Every row comes from one small tree of marks. The marks that hang from a mark follow it in brackets, in the order of their numbers. Every link used is in the known rows. Which tree was each row made from?
Known rows:
Z_427[Z_752[Z_581[Z_99 Z_371 Z_917 Z_926[Z_789]]]]: -.11  .34 -.04  .21 -.16 -.27  .13 -.14 -.30  .04 -.06 -.06 -.11  .43 -.36 -.14 -.19 -.37 -.29  .06 -.40 -.31
Z_917[Z_581[Z_99 Z_752 Z_926[Z_789]]]: -.13  .11  .07  .10 -.06 -.17  .08 -.11 -.06  .23  .04  .07 -.09  .23 -.27 -.21 -.04 -.18  .06 -.10 -.37 -.24
Z_789[Z_926[Z_581[Z_99 Z_227 Z_917]]]:  .03  .15  .11  .29 -.06 -.08 -.16 -.02 -.30  .21 -.19  .03 -.05  .12 -.51 -.28  .08 -.22 -.05  .03 -.16  .10
Z_427[Z_752[Z_581[Z_99 Z_227 Z_371 Z_917 Z_926]]]: -.17  .37 -.02  .27 -.16 -.18  .11 -.13 -.30  .06  .01 -.07 -.06  .35 -.26 -.33 -.05 -.47 -.39  .01 -.48 -.31
Z_227[Z_789[Z_926]]:  .15  .05  .07  .10 -.18 -.21  .03 -.01 -.15  .16  .02 -.07  .08 -.12 -.05 -.05  .13 -.13  .01  .13  .09 -.02
Z_926[Z_581[Z_227[Z_789] Z_371 Z_752 Z_917]]: -.01  .03  .06  .21 -.08 -.04 -.08 -.06 -.47  .33 -.02  .02 -.11  .33 -.43 -.33 -.11 -.27  .05 -.01 -.29 -.16
Z_617[Z_581]:  .07  .11  .20  .26 -.17 -.10  .01 -.07 -.24 -.01 -.08 -.01  .02  .02  .03 -.14 -.10 -.01  .05  .00 -.10 -.08
Z_581[Z_99 Z_227[Z_789] Z_371 Z_917 Z_926]: -.03  .12 -.08  .09 -.14 -.19  .11 -.12 -.23  .20  .18 -.04  .04  .24 -.48 -.39 -.13 -.41 -.28  .09 -.38 -.22
Z_617[Z_581[Z_99]]:  .09  .11  .17  .23 -.18 -.11  .04 -.10 -.13 -.04 -.01 -.06  .02  .10 -.14 -.21 -.13 -.05  .02 -.02 -.15 -.10
Z_789[Z_926]:  .08  .15  .14  .15 -.04 -.16  .01 -.01 -.12  .14 -.09 -.04  .03 -.11 -.09 -.10  .13 -.09 -.06  .09  .01  .06
Z_917[Z_581]: -.04  .06  .09  .16 -.06 -.20 -.03 -.03 -.06  .11 -.09  .08 -.02  .03  .13 -.13  .12  .07  .10 -.06 -.09  .02
Z_227[Z_789[Z_926[Z_581[Z_371 Z_752[Z_427]]]]]:  .08  .16  .10  .20 -.09 -.02  .00 -.07 -.48  .15 -.01 -.13 -.02  .07 -.36 -.08  .08 -.32  .08  .15 -.02 -.20
Z_617[Z_581[Z_227[Z_789] Z_752[Z_427] Z_917]]: -.05  .02 -.02  .34 -.31  .06 -.07 -.07 -.58  .16 -.07  .06  .06  .13 -.08 -.39 -.12 -.32  .00 -.08 -.16 -.16
Z_617[Z_581[Z_99 Z_227[Z_789] Z_371]]:  .11  .05  .07  .12 -.22 -.16  .13 -.12 -.27 -.02  .11 -.08  .01  .16 -.26 -.25 -.07 -.23  .04  .06 -.22 -.24
Z_227[Z_789]:  .13  .00  .01  .11 -.21 -.17 -.01 -.01 -.15  .13  .09 -.08  .07  .00  .01 -.10 -.03 -.05  .09  .01  .04 -.08
Z_752[Z_427 Z_581]:  .05  .26  .02  .23 -.26  .03 -.11  .02 -.44 -.04 -.11 -.18  .08  .02  .11 -.04 -.05 -.19 -.07 -.03  .01 -.14
Z_227[Z_789[Z_926[Z_581[Z_99 Z_917]]]]:  .14  .05  .09  .22 -.20 -.18 -.11 -.04 -.25  .20 -.06 -.03  .00  .11 -.44 -.15  .01 -.19 -.01  .08 -.05  .01
Z_789[Z_926[Z_581[Z_227 Z_371 Z_752]]]: -.01  .21  .22  .20  .09  .00 -.01 -.06 -.38  .25 -.11 -.02 -.13  .12 -.45 -.21  .13 -.28  .04  .09 -.24 -.10
Z_227[Z_789[Z_926[Z_581]]]:  .18  .07  .14  .22 -.21 -.14 -.09  .02 -.29  .15 -.05 -.09  .02 -.05 -.19  .03  .13 -.13  .16  .11  .09 -.05
Z_99[Z_581[Z_371 Z_752 Z_917 Z_926]]: -.14  .26  .18  .19  .06 -.11  .05 -.13 -.10  .23  .07  .15  .03  .27 -.58 -.33 -.25 -.28 -.41  .09 -.44 -.25

Write each row's tree:
 .01  .22  .16  .33 -.06  .08 -.12 -.02 -.43  .17 -.16 -.07 -.01 -.01 -.24 -.12  .09 -.23  .08  .02  .00 -.05 => Z_789[Z_926[Z_581[Z_752[Z_427]]]]
 .01  .09 -.02  .15 -.26 -.10  .04 -.01 -.25  .18  .17 -.06  .09 -.01 -.08 -.20  .03 -.29 -.02  .04 -.16 -.20 => Z_581[Z_227[Z_789] Z_926]
-.10  .27  .03  .26 -.24 -.03 -.09 -.02 -.45  .17 -.07 -.04  .02  .14 -.10 -.24 -.11 -.37 -.31 -.02 -.34 -.16 => Z_752[Z_581[Z_227 Z_917 Z_926]]
-.08  .06 -.05  .17 -.20 -.07  .05 -.10 -.21  .35  .19 -.01  .04  .24 -.38 -.47 -.14 -.43 -.19 -.07 -.38 -.23 => Z_581[Z_99 Z_227[Z_789] Z_752 Z_917 Z_926]
-.07  .15  .00  .22 -.08  .12 -.07 -.01 -.36  .19 -.04 -.04  .04  .04 -.08 -.33  .01 -.24  .03 -.10 -.10 -.07 => Z_581[Z_227 Z_752[Z_427]]
-.07  .00 -.09  .14 -.22 -.02 -.03 -.06 -.22  .15  .09  .03  .05  .11 -.03 -.33  .15 -.24  .16 -.16 -.13 -.16 => Z_917[Z_581[Z_99 Z_227[Z_789] Z_752[Z_427]]]
-.13  .23  .06  .23  .03  .02 -.10 -.07 -.30  .16 -.08  .18  .06  .23 -.51 -.41 -.13 -.29 -.28  .01 -.26 -.10 => Z_99[Z_581[Z_227 Z_371 Z_752[Z_427] Z_917]]
-.14  .18 -.02  .09  .04 -.11  .11 -.13 -.30  .32  .03  .04 -.11  .39 -.71 -.44 -.25 -.42 -.22  .02 -.53 -.22 => Z_581[Z_99 Z_227 Z_371 Z_752 Z_917 Z_926[Z_789]]
-.14  .16 -.11  .18 -.13  .00  .06 -.11 -.50  .28  .12 -.01  .06  .20 -.34 -.43 -.11 -.51 -.26  .06 -.32 -.28 => Z_581[Z_227[Z_789] Z_371 Z_752[Z_427] Z_917 Z_926]
 .20  .07  .13  .18 -.22 -.15 -.06 -.02 -.19  .11  .02 -.14  .02  .02 -.35 -.04  .09 -.16  .14  .08  .02 -.07 => Z_227[Z_789[Z_926[Z_581[Z_99]]]]
 .06  .03 -.04  .12 -.18 -.20 -.01 -.04 -.17  .24 -.02  .02  .06  .05 -.34 -.31  .09 -.29 -.14  .05 -.10  .05 => Z_581[Z_99 Z_227[Z_789[Z_926]] Z_917]
-.05  .11  .04  .06  .03 -.21  .06 -.10 -.05  .08  .00  .06 -.07  .16 -.20 -.29  .14 -.10  .02 -.02 -.28 -.07 => Z_917[Z_581[Z_99 Z_227 Z_371]]
-.20  .29  .02  .21 -.02 -.01 -.05 -.07 -.41  .21 -.06  .20  .02  .27 -.71 -.33 -.21 -.43 -.29  .08 -.38 -.24 => Z_99[Z_581[Z_227 Z_371 Z_752[Z_427] Z_917 Z_926[Z_789]]]
-.04  .19 -.02  .08  .00 -.26  .11 -.12 -.20  .18  .00 -.01 -.05  .32 -.63 -.26 -.28 -.27 -.26  .11 -.37 -.16 => Z_581[Z_99 Z_371 Z_917 Z_926[Z_789]]
-.04  .16  .00  .15 -.13 -.10  .00  .00 -.31  .19 -.02  .01 -.02  .06 -.26 -.15 -.04 -.25  .02  .03 -.21 -.12 => Z_581[Z_227 Z_926[Z_789]]
-.11  .20  .04  .32  .02  .10 -.15 -.06 -.60  .23 -.16  .02 -.08  .29 -.45 -.38 -.11 -.30 -.05 -.03 -.27 -.09 => Z_926[Z_581[Z_227 Z_371 Z_752[Z_427] Z_917]]
-.23  .20 -.03  .13 -.01 -.06  .07 -.10 -.42  .19 -.06  .09 -.09  .18 -.26 -.24  .06 -.35  .02  .01 -.36 -.27 => Z_917[Z_581[Z_227 Z_371 Z_752[Z_427] Z_926[Z_789]]]
 .04  .14  .02  .21 -.09 -.06 -.02 -.12 -.43  .20 -.03 -.08 -.01  .24 -.61 -.26 -.06 -.39 -.10  .11 -.14 -.15 => Z_227[Z_789[Z_926[Z_581[Z_99 Z_371 Z_752[Z_427] Z_917]]]]
 .04  .03  .03  .19 -.23 -.15 -.17  .03 -.14  .18  .01  .19  .14  .10 -.31 -.26 -.06 -.15 -.11  .01 -.09 -.01 => Z_99[Z_581[Z_227[Z_789] Z_917]]
-.06  .29 -.03  .11 -.14 -.14  .03 -.08 -.46  .13 -.06 -.07 -.07  .35 -.55 -.23 -.23 -.46 -.30  .06 -.46 -.26 => Z_752[Z_581[Z_99 Z_227 Z_371 Z_917 Z_926[Z_789]]]
